Each row was made from one path, in order. Every step used is in the known rows, and no mark comes twice. Write each row's path.
Known rows
sibanur/bidi: [ 0.38  0.37 -0.16  1.00 -3.03 -0.22 -5.19  2.63  5.26  1.87 -2.43  2.13
 -1.82 -1.79 -0.15  0.86  1.14  1.69 -2.31]
melef/vitad/tori/zogat: [ 1.92  0.37 -0.49  0.87 -0.96 -1.40 -0.96  4.60 -5.15  0.92 -1.71  2.39
 -3.29 -1.65  2.97  1.19  2.71 -0.48 -0.77]
zogat/bidi/sibanur: [-0.61 -1.18 -0.98 -0.06 -0.52 -0.88 -1.10  2.38  5.95  0.99  0.62  1.35
 -0.65 -1.23 -1.60 -0.44 -2.29  1.81 -2.35]
sibanur/tori/zogat/bidi/debosa: [-1.85  0.89 -1.92  1.48 -0.75 -0.85 -1.25  3.54 -0.46  1.29  0.39  1.61
 -1.13 -1.31 -0.04  0.67 -0.26  0.77 -0.55]
melef/vitad/tori/debosa: [ 1.17 -0.10  0.03  1.07 -0.81  0.47 -0.30  5.90  3.47  1.64 -0.07  0.27
 -1.06 -1.76  1.59  1.35  2.63  1.50 -1.64]
melef/vitad/tori/zogat/bidi/sibanur: [ 0.41  0.18 -1.33 -0.41 -0.11 -0.23  0.40  3.59  2.51  0.33  0.99  1.24
 -1.07 -1.33  0.70 -0.16 -0.91  1.19 -1.94]
bidi/debosa/tori/zogat: [ 0.44 -0.14 -0.47  2.66 -1.20 -0.88 -0.87  5.20 -6.53  4.01 -1.55  2.11
 -2.40 -1.52  2.37  1.98  0.38  0.35  0.13]
debosa/tori/zogat/bidi/vitad/melef: [-1.21  1.02  1.69  0.48 -1.59 -0.83  0.85  5.19 -5.35  6.13 -2.56 -0.72
 -4.22 -1.68  2.70  0.33 -0.73 -0.44 -1.09]
melef/zogat/bidi/sibanur/tori: [-0.50  2.34  0.84 -0.22  0.46 -0.97 -2.39  2.30  4.93  0.79 -1.83  0.47
 -1.19 -1.99 -0.56  0.58 -1.89 -1.05 -0.93]
tori/zogat: [ 1.13 -1.43 -0.76  1.65 -1.47 -2.37 -1.05  2.45 -6.04  2.72 -1.92  3.09
 -2.51 -1.59  1.39  1.25  1.13 -0.88 -0.40]
bidi/vitad/melef/zogat: [ 1.06 -0.47  2.46  1.08  0.07 -1.04 -0.10  4.01  0.98  4.51 -1.68 -0.51
 -3.89 -2.53  0.21  1.30 -0.91 -0.55 -0.62]
zogat/bidi/vitad: [-1.28  0.59  1.87 -0.09 -0.73 -0.61 -3.02  4.24 -0.57  0.03 -1.87  2.46
 -1.26 -1.47 -0.91  0.01  0.23  0.79 -1.78]
zogat/bidi/vitad/tori/debosa: [-0.53  0.91 -0.32  0.55 -0.54  0.01  0.25  6.55  1.53  2.34 -0.63 -0.16
 -0.26 -1.66  0.11  0.08  1.04  2.02 -1.70]
vitad/tori/zogat/bidi: [-1.08  0.00 -3.36 -0.16 -0.86 -2.84 -1.08  2.89 -1.47  1.71 -1.07  1.30
 -3.25 -1.55  1.42  0.09  0.65  0.58 -1.32]
tori/zogat/bidi/vitad/melef: [-1.08  0.36  1.11  0.36 -1.51 -1.03  1.20  4.17 -4.37  5.12 -1.83 -0.18
 -3.74 -1.56  1.75 -0.18 -0.59 -0.52 -1.28]
debosa/tori/zogat/bidi: [-1.49 -0.19 -1.79  0.38 -1.01 -2.43 -1.65  2.70 -2.29  3.18 -1.50  1.36
 -3.24 -1.62  2.32  1.24  0.11  0.27 -0.90]
melef/zogat/bidi/sibanur/tori/debosa: [-0.35  1.27  0.12  0.74  0.42 -0.06  0.29  3.28  6.89  2.93 -0.03 -0.96
  0.86 -2.21  0.06  1.17 -1.20  0.05 -0.82]
tori/debosa: [ 0.37 -1.84 -0.13  1.95 -1.32 -0.55 -0.21  3.79  2.60  3.39 -0.49  0.88
 -0.17 -1.71 -0.07  1.41  1.00  1.20 -1.30]

Which path is each row?
[ 0.38  0.81 -0.67  2.48 -1.97 -0.02 -1.79  5.21 -3.95  4.29 -1.70  1.91
 -1.89 -1.67  2.36  1.95  0.53  0.88 -0.26] => sibanur/bidi/debosa/tori/zogat
[-1.11  1.51  1.72  0.28 -0.66 -0.80 -1.92  4.93 -5.57  1.84 -2.44  2.06
 -1.68 -1.60  1.31  0.76  0.20  0.03 -0.80] => debosa/tori/zogat/bidi/vitad
[-0.16 -1.01 -1.77  0.17 -0.62 -1.25  0.34  2.11  1.76  1.82  0.66  1.56
 -0.66 -1.26 -0.43 -0.24 -2.16  1.07 -1.67] => tori/zogat/bidi/sibanur
[-0.07  1.84  0.02 -0.43  0.44 -1.18 -2.39  6.04  0.61  0.30 -1.84  0.69
 -2.86 -1.96 -0.42 -0.15  0.40  1.06 -1.47] => melef/zogat/bidi/vitad/tori
[ 0.30  1.20  1.17  1.48 -0.78  0.48  0.22  4.14  2.91  3.02 -1.37  0.12
  1.09 -1.75  0.09  0.90 -0.39 -0.11 -0.98] => bidi/sibanur/tori/debosa
[-1.41  0.18  1.67  0.18 -1.56 -0.69 -0.06  4.42 -1.36  4.55 -1.90 -0.45
 -3.82 -1.58  0.68 -0.35 -0.66  0.21 -1.89] => zogat/bidi/vitad/melef
[ 1.00 -1.70  0.50  1.24 -0.25 -1.96 -0.23  2.49  3.57  5.16 -1.10 -0.86
 -4.70 -2.52  0.85  1.57 -0.79 -0.42 -0.74] => vitad/melef/zogat
[-1.46 -0.18 -3.46  1.30 -0.60 -1.06 -0.50  4.76  0.02  1.43  1.17  1.36
 -1.79 -1.21 -0.28  0.18  0.02  2.20 -1.08] => vitad/tori/zogat/bidi/debosa
[-0.89  0.26 -2.22  1.03 -0.46 -0.10 -0.78  4.87  1.23  0.18  1.77  1.59
 -1.75 -1.22  0.57  0.65  0.87  2.09 -1.21] => melef/vitad/tori/zogat/bidi/debosa
[ 0.83  1.62  1.35  0.50 -0.73 -0.66 -2.73  7.15 -3.22  0.53 -3.28  2.09
 -2.53 -1.54  0.04 -0.19  1.47  0.78 -1.63] => bidi/vitad/tori
[ 1.04  1.55  0.70  1.20 -0.91 -1.37 -0.61  2.93 -5.53  2.48 -2.96  2.37
 -1.12 -1.66  1.43  0.82 -0.37 -2.10 -0.06] => bidi/sibanur/tori/zogat
[-0.86  1.40  0.20  0.80 -0.51  0.22  0.17  3.57  4.92  2.70 -0.58 -0.43
  1.02 -1.71  0.13  0.61 -0.80  0.31 -1.30] => zogat/bidi/sibanur/tori/debosa
[-0.97 -1.36 -1.66 -0.12  0.43 -2.54 -2.58  1.16  6.96  1.10  0.21  0.52
 -2.86 -2.21 -0.73  1.25 -0.63  0.89 -1.36] => melef/zogat/bidi
[-0.07  0.88 -0.25  0.54  0.46 -0.07  0.48  6.27  3.18  2.60 -0.17 -0.92
 -0.42 -2.13 -0.05  0.62  0.63  1.70 -1.28] => melef/zogat/bidi/vitad/tori/debosa
[-1.76  0.17 -0.43  1.57 -0.85 -0.22 -2.99  5.57  1.78  2.95 -0.61  0.91
 -2.54 -1.38  0.66  1.56 -0.56  2.31 -1.11] => zogat/bidi/debosa/tori
[-0.76  2.27  0.95 -0.16  0.07 -0.84 -0.77  2.59  4.57  2.92 -1.79 -1.01
 -2.29 -2.07  0.41  0.31 -2.39 -1.16 -1.01] => vitad/melef/zogat/bidi/sibanur/tori
[-1.57  0.08 -0.43  1.58 -0.24 -0.40 -1.10  5.57  3.48  5.09 -0.10 -1.15
 -3.86 -1.91  1.40  1.85 -1.53  1.94 -0.78] => vitad/melef/zogat/bidi/debosa/tori
